Each row was made from one small tree. The marks that hang from a mark follow it in brackets, in the order of their numbers. Every link used is in the known rows. Write each row's tree.
Known rows:
z_450[z_736[z_756]]: [-11.4  -3.8   7.7 -10.1  -1.4 -17.1   4.7   7.3  -8.0  -3.3   0.1  19.8
  28.9 -22.0  -6.6   2.0 -11.1   5.8  15.7  -2.7   5.0  23.8 -16.4   3.3
  10.8]
z_621[z_736]: [  0.5   0.4  13.9 -12.2   5.2 -11.0   6.2   6.2   0.8 -10.8  -3.6   9.6
  20.9 -10.8  -0.7   8.9 -12.4  -0.7   8.8  -1.8  -1.8  23.4  -4.0   6.6
  13.0]
z_639[z_450 z_756]: [-11.9  -2.5  -1.7  -8.9  19.0 -31.0   2.3  23.7  -3.6 -20.7  -2.1  17.6
  18.4 -24.1  -4.7  -6.2 -10.4  10.4  -8.8   6.1   4.7  23.0 -13.2  -0.7
   3.2]
z_513[z_736[z_223 z_579 z_756[z_639[z_304]]]]: [-25.1 -24.4   4.5   1.7  -5.5 -36.3   4.0  24.4 -15.2  -7.4  -3.9  19.0
  30.8 -35.5   9.4  -5.9 -11.6  13.1  14.9   3.2 -23.3  12.9 -17.9  -8.6
  16.8]
z_579[z_736[z_450 z_513 z_756]]: [-22.5 -13.6  -2.2  -9.0 -23.1 -32.0  19.1  17.1   4.1  -5.0  -2.7  18.8
  21.9 -36.3 -12.3  -2.5 -17.0  19.6  10.6  14.1  -4.5  25.2 -19.2   0.8
   3.0]
z_579[z_736[z_223 z_513]]: [-14.2  -7.5  10.9  -7.5  -6.4 -33.6  14.9  12.2   0.8  -8.3   1.0  14.3
  18.3 -29.0  -2.2  -0.8 -11.4   2.6  12.2   6.6  -5.9  10.4 -13.3  13.2
   2.3]
z_639[z_450[z_736[z_223]]]: [-13.3  -1.6  14.6 -21.7  23.1 -33.9   2.9   7.4   0.5 -16.2  -3.5  27.2
  41.2 -25.3   9.7  -5.4  -8.5  -0.2   7.2   0.3  -4.8  13.0  -9.3   8.2
   1.6]
z_579[z_736[z_756]]: [ -6.5  -9.8  10.9  -0.1  -6.1 -20.7  14.4  18.7  -5.8  -2.1   5.4   7.9
  12.5 -21.9 -16.1   5.8 -13.7   3.7  12.4  -0.4  -3.6  23.2 -14.0   6.4
  13.3]
z_756[z_639[z_304 z_450[z_736[z_513[z_401]]]]]: [-12.9  -8.1  -0.5 -24.5  24.2 -53.1   1.2   5.9  -6.6 -13.0 -13.6  38.4
  27.3 -33.0  22.7  -4.2 -14.7   0.0  -4.6  -7.9  19.3  24.0 -30.3  12.6
  -6.1]
z_450[z_736[z_513[z_401] z_579 z_756]]: [-27.6  -6.4   2.2 -14.9 -19.4 -31.1  10.5   3.9  -9.1  -5.9   4.2  24.7
  38.0 -29.1   0.2   6.1 -15.3  11.9  16.7   9.0   7.4  40.1 -22.5   2.1
   4.4]
z_223[z_401 z_736[z_513 z_756]]: [ -9.4  -1.2  -8.1 -13.4 -10.5  -5.9   8.2   1.6   7.2  -3.4  -2.3  20.8
  24.8 -30.1  -2.1   5.3 -21.8  19.5  19.8  -2.9  11.2  11.1 -19.7  13.7
   0.7]
z_304[z_639[z_450 z_756]]: [ -2.2  -7.9   4.4 -11.5  26.5 -29.0  -2.1  28.2  -1.8 -19.1  -7.2  24.3
  21.1 -25.4  -3.5 -10.1 -10.5   8.7  -8.5  -4.9  -3.7  20.7  -8.0   2.3
   5.5]
z_756[z_736[z_513 z_579]]: [-17.0  -4.9   3.0  -5.5 -10.1 -27.9   1.8  12.3  -6.7  -9.9  -7.4  13.7
  12.1 -24.2   1.7   7.0 -12.3  11.3  14.0   2.1  -4.9  26.5 -19.6  12.3
  12.3]
z_513[z_401 z_736[z_223 z_450 z_579 z_756[z_639]]]: [-29.1 -23.5  16.0   1.1 -11.2 -44.1   3.6  18.4  -3.6 -13.0   1.6  26.5
  44.2 -30.1   5.8  -4.8 -21.0  20.3  16.9   9.0 -22.7  30.8  -6.5  -6.1
   8.4]
z_450[z_736[z_223 z_513[z_401] z_579 z_756]]: [-35.2  -8.4   5.6 -14.8 -21.1 -35.7  13.5   4.2  -8.3 -12.0   7.5  27.5
  48.7 -35.5   5.0   0.1 -12.4  12.6  23.2  15.4  -3.7  28.9 -17.9  -0.6
   3.2]
z_304[z_639[z_450 z_756[z_736]]]: [  2.4 -10.4  11.4  -5.2  34.2 -36.3  -6.1  28.7  -5.7 -23.6  -7.9  30.5
  20.4 -23.8  -2.1  -5.7 -10.3   8.8   2.5  -8.2  -4.8  19.3 -15.6  10.0
  16.5]
z_223[z_401[z_513] z_736[z_450 z_579 z_756[z_639]]]: [-22.5 -22.1 -12.9 -15.7 -19.2  -8.9   3.2   3.1   7.2   0.8 -13.5  20.7
  24.9 -33.6  -1.8  -0.9 -25.7  22.4  18.8  -1.1   1.2  19.5 -19.1   8.6
   7.7]
z_736[z_450 z_513 z_579 z_756[z_639]]: [-34.9 -18.6 -12.2  -7.1 -37.7 -29.1   6.5  20.0  -1.4  -5.2 -13.4  16.7
  17.9 -42.0  -4.5  -8.3 -17.1  27.8  11.1   9.4 -14.6  29.2 -21.6  -4.0
   4.6]
z_223[z_401 z_736[z_450 z_513 z_579 z_756[z_639]]]: [-24.2 -14.2 -13.6 -16.8 -26.7 -16.5   5.6  10.8   9.1   0.2 -14.3  25.4
  27.6 -42.5  -0.1   1.4 -24.4  28.6  24.7  -2.6  -7.5  17.8 -24.0   9.7
   5.5]
z_621[z_736[z_450]]: [ -7.0  -2.5   9.7 -18.9   0.6 -16.4   8.3   8.1   7.7 -12.0  -8.6  16.2
  29.0 -17.2  -0.2   4.6 -15.6   8.2   7.2   5.2  -8.2  25.3  -1.6  -0.8
   9.0]
z_450[z_736[z_223[z_401] z_513 z_756[z_639[z_304]]]]: [-21.4 -13.1  -8.8 -21.0  -7.6 -32.8   8.2  11.7  -7.6  -3.8  -7.2  37.3
  37.1 -45.9  12.2  -2.6 -12.6  10.8  24.3  -3.6   1.5  -1.4 -28.5   6.6
  -0.4]
z_513[z_736[z_579]]: [-10.0  -7.3  13.9  -4.5   4.1 -22.8  -0.3  13.3  -5.3  -4.1  -2.0   9.5
  24.4 -11.5   1.6   8.5 -14.8   6.1   4.8  -1.5  -7.7  32.2  -4.1   3.1
  13.6]
z_450[z_736[z_223 z_513[z_401] z_579 z_756[z_639]]]: [-33.0 -15.6   6.6  -9.3 -21.2 -41.7   7.1   8.0 -10.7  -9.0   1.0  30.1
  39.1 -38.5   6.6  -3.2 -13.3  11.2  27.1   5.2  -4.4  26.6 -25.1   6.6
   6.8]
z_621[z_736[z_756]]: [ -7.9  -5.7   9.2  -6.8  -8.2  -8.3  11.0   9.3  -2.8 -10.9   1.4  10.0
  26.8 -17.8  -7.3   5.3 -13.5   8.4  15.7   5.4  -5.1  25.2 -10.6  -1.5
  17.2]
z_814[z_579[z_736]]: [  0.9  -1.8  20.6  -3.3   5.6 -19.8  12.5  19.1  -8.5  -2.2  -3.1   8.0
   3.2 -22.0  -7.7   5.9  -5.4  -7.3   4.4   3.0   7.8  31.4 -15.5  12.5
  17.8]
z_756[z_639 z_736]: [  3.6  -8.0  15.3   6.3  12.8 -27.9  -8.7  15.1  -9.3  -8.0 -12.1  15.7
  -2.1 -15.7   0.1   3.0 -14.0   0.9  14.3 -20.9  -0.4  16.7 -16.8  22.0
  16.8]
z_450[z_736[z_223 z_579]]: [-19.6  -3.7  13.5 -18.0  -0.3 -24.5   4.9   9.2  -6.7  -5.9  -1.5  18.7
  36.9 -24.5   4.0   3.2  -6.9  -0.3  19.3   0.5 -13.2  18.1  -7.5   5.3
  10.9]

Write each row's tree:
[-17.5  -0.4   0.2 -14.8  -6.6 -34.0   7.7   5.7   6.5 -13.1  -4.4  22.0
  22.4 -25.3   4.5  -2.1 -20.8  15.3  -3.7   7.3   8.5  30.2  -5.1   3.3
 -14.0]
z_736[z_450 z_513[z_401]]
[-29.6  -8.4  -8.8  -6.3 -32.5 -18.7  10.5  14.5  -6.0  -6.7  -1.2   7.9
  18.6 -33.1  -7.2  -0.6 -13.0  20.8   9.4  12.9  -6.8  29.8 -18.2  -3.7
   5.4]
z_736[z_513 z_579 z_756]
[-16.6 -14.9 -14.9 -20.6  -8.3 -16.3   6.6  18.2   1.3   2.5 -14.8  26.2
  26.8 -42.3   4.5   3.6 -21.9  19.1  19.0  -8.5 -12.3  10.8 -20.0   0.3
   9.9]
z_223[z_401 z_736[z_450 z_579 z_756[z_639[z_304]]]]
[-20.9 -18.9   4.0  -1.3 -25.7 -33.3  16.7  23.3  -4.3  -3.5 -13.6  21.1
   8.9 -45.6  -8.3  -8.5 -10.2  15.9  12.5  14.5   1.8  33.0 -33.6   5.0
  14.2]
z_814[z_579[z_736[z_450 z_513 z_756[z_639]]]]
[-29.3  -6.3 -12.3 -28.8  15.1 -55.0  10.3  17.0 -12.7 -20.4  -2.8  38.6
  43.3 -39.0  14.3  -0.6  -9.9   9.5  -4.9  15.9  14.5  34.2 -32.4  -5.6
   0.4]
z_639[z_304 z_450[z_736[z_513[z_401] z_579]] z_756]
[ -7.4  -8.0  17.8   4.1   6.5 -28.5   3.6   8.1  -6.2 -11.1   9.9  17.9
  30.8 -11.3  -0.9   5.0 -20.6  10.5   5.9   1.3   7.6  35.1  -5.8   0.5
   5.6]
z_513[z_401 z_736[z_756]]
[-18.8 -18.6   3.0 -12.1  -6.3 -39.6  14.9  21.8   4.4 -11.2   0.7  26.5
  28.6 -42.5  -0.9  -2.2 -16.8  12.2  18.0   1.6 -10.5   7.8 -23.7  16.8
  -0.3]
z_579[z_736[z_223[z_401] z_513 z_756[z_639[z_450]]]]
[-17.6  -4.3   2.5 -18.0 -17.7 -16.9  10.9   6.5   0.0  -9.8  -6.0   9.7
  25.6 -22.0   2.5   9.1 -12.1   8.7  11.9  10.6  -7.2  31.1 -13.7   4.1
  12.4]
z_621[z_736[z_513 z_579]]
[-36.4 -10.7   0.0 -15.3 -26.8 -27.9  12.2   8.8  -7.5  -8.5   0.9  23.3
  43.8 -39.2   1.2  -3.8  -8.1  16.1  25.7  15.6 -11.0  20.5 -21.5  -2.1
   8.0]
z_450[z_736[z_223 z_513 z_579 z_756]]
[-27.1  -6.7   3.9 -15.1 -12.5 -25.9   7.9  18.1   3.2 -10.9  -4.9  13.4
  30.5 -30.9   0.8  -3.9 -12.6  13.8   7.5  11.7 -26.7  17.8   3.2  -6.2
   1.8]
z_736[z_223 z_450 z_579]
[-16.2  -7.3  -4.0 -22.5  17.0 -31.6   7.2  13.3  -8.5 -11.0  -5.8  28.1
  36.4 -33.9   6.9  -4.2  -8.9   6.3   1.2   2.2   4.2  19.7 -23.8  -5.7
   5.4]
z_639[z_304 z_450[z_736[z_756]]]
[-29.3 -14.5  -1.5 -17.7 -25.2 -27.5   6.7  12.3  -5.3  -1.7  -3.6  30.4
  40.7 -41.7   3.7   2.8 -13.7  13.7  33.8  -0.9 -10.0  13.1 -23.7  10.5
   7.0]
z_450[z_736[z_223[z_401] z_513 z_579 z_756[z_639]]]
[-24.1  -9.1   4.5  -8.5 -22.2 -18.9  17.3   5.8   1.0 -18.7   2.6  17.1
  38.3 -32.4   1.2  -4.8 -11.4  16.6  21.8  19.7 -10.4  14.2 -15.9  -2.7
   8.7]
z_621[z_736[z_223 z_513 z_756]]
[-24.3 -22.0   0.7  -2.7  -8.9 -24.4   4.3   2.5   3.2 -10.3  -4.5  19.1
  32.3 -20.9  -1.6  -9.0 -21.3  23.7   0.5  16.6   6.7  30.2  -9.7  -8.3
   2.6]
z_401[z_513[z_736[z_450 z_756]]]
[-15.6  -7.2   3.9 -23.0  -9.4 -33.2  18.3  15.9  12.9  -6.3  -0.9  25.7
  33.1 -35.0   0.0   5.2 -18.8  10.6  15.1   7.8  -9.9   7.0  -5.4  11.9
  -7.6]
z_579[z_736[z_223[z_401] z_450 z_513]]
[-33.0 -16.2  -8.0 -16.0 -20.3 -31.9   8.0  21.3   1.8 -14.2  -3.1  22.4
  32.8 -46.3   4.5  -4.9 -15.5  21.7  14.9   7.4 -18.7  13.9 -19.0   5.2
  -2.2]
z_736[z_223[z_401] z_513 z_579 z_756[z_639[z_450]]]
[-25.7 -13.8   1.0 -31.1 -15.5 -14.1  13.9   2.9  12.3 -12.9  -3.2  19.6
  48.1 -25.6   6.9   6.6 -18.1  11.5  15.5  19.2 -14.3  18.5   2.2  -1.7
   3.3]
z_621[z_736[z_223[z_401[z_513]] z_450 z_579]]
[-29.2  -8.4   8.0 -11.2 -11.8 -46.4   7.7  11.1   0.8 -20.7  -1.0  28.0
  36.3 -33.3  10.3   0.6 -17.0  18.3  16.7  15.3 -14.9  25.5 -10.1   4.4
   0.4]
z_756[z_736[z_223 z_450 z_513[z_401] z_579]]
[-22.1  -6.1   5.2 -20.7 -13.1 -27.1  14.4   5.5  11.2 -19.2  -7.5  23.5
  41.2 -31.3   7.6  -5.4 -13.7  16.3  13.9  19.7 -13.4  14.1  -6.5  -1.9
   0.4]
z_621[z_736[z_223 z_450 z_513]]
[ -9.6 -17.3  12.3  -9.9   5.1 -33.3  11.6  25.5   2.2  -9.7   3.4  22.1
  27.3 -34.5  -4.6   1.5 -16.7   4.7  18.0  -6.0 -16.0   7.7 -14.7  15.6
   6.4]
z_579[z_736[z_223[z_401] z_756[z_639[z_450]]]]
[-12.2 -17.6  12.2   1.3 -13.3 -27.8  13.0  26.8  -6.9  -1.8 -10.4  17.1
   7.7 -38.0 -11.4  -5.4  -9.8   8.9  12.6   7.8  -3.8  33.1 -24.3   3.7
  21.0]
z_814[z_579[z_736[z_450 z_756[z_639]]]]
[ -7.4  -7.3  15.4   2.1  -8.5 -17.1  17.6  22.3 -11.2  -3.2   1.7   8.0
   8.6 -28.8 -14.0   2.4  -5.6   1.6  10.9  10.6   4.2  33.4 -21.0   3.9
  21.6]
z_814[z_579[z_736[z_756]]]
[-26.4 -19.6   9.4 -10.5  -9.2 -27.5   9.6  19.3  -2.3 -20.4  -2.5  15.9
  39.4 -34.4   3.4  -5.0 -10.0  11.4  19.7  10.2 -30.6  21.6 -16.2  -1.9
  20.2]
z_621[z_736[z_223 z_579 z_756[z_639[z_450]]]]
[-25.9  -7.6   4.8 -28.4  -1.1 -25.0  10.1  16.0  -0.4 -11.3   5.0  28.9
  56.2 -35.1   3.0   5.6 -11.8  10.8  21.0   6.5 -16.4  17.7 -10.5   1.5
   5.4]
z_639[z_450[z_736[z_223[z_401] z_579 z_756]]]
[-23.6 -13.6  19.1   2.1  -6.4 -33.6   8.3  13.4  -7.9 -14.1  14.2  17.4
  45.0 -20.8   3.6   2.9 -17.0  13.3  15.3  12.9 -14.7  30.4  -3.2  -6.0
   9.3]
z_513[z_401 z_736[z_223 z_579 z_756]]
[-35.3 -12.1  -0.8  -9.4 -26.2 -23.4  12.7  21.6   0.5 -12.0   0.7  13.8
  36.0 -38.1  -5.8  -7.2 -13.1  22.9  14.2  18.7 -29.8  20.0  -2.5 -14.3
   4.6]
z_736[z_223 z_450 z_579 z_756]
[-30.3  -9.0  -3.2 -18.9 -25.0 -17.4  13.2  21.9   5.1  -8.2   3.8  18.2
  42.3 -37.6  -5.1   2.8 -16.9  22.1  18.8  13.3 -27.7  15.4   1.8  -8.8
  -0.4]
z_736[z_223[z_401] z_450 z_579 z_756]
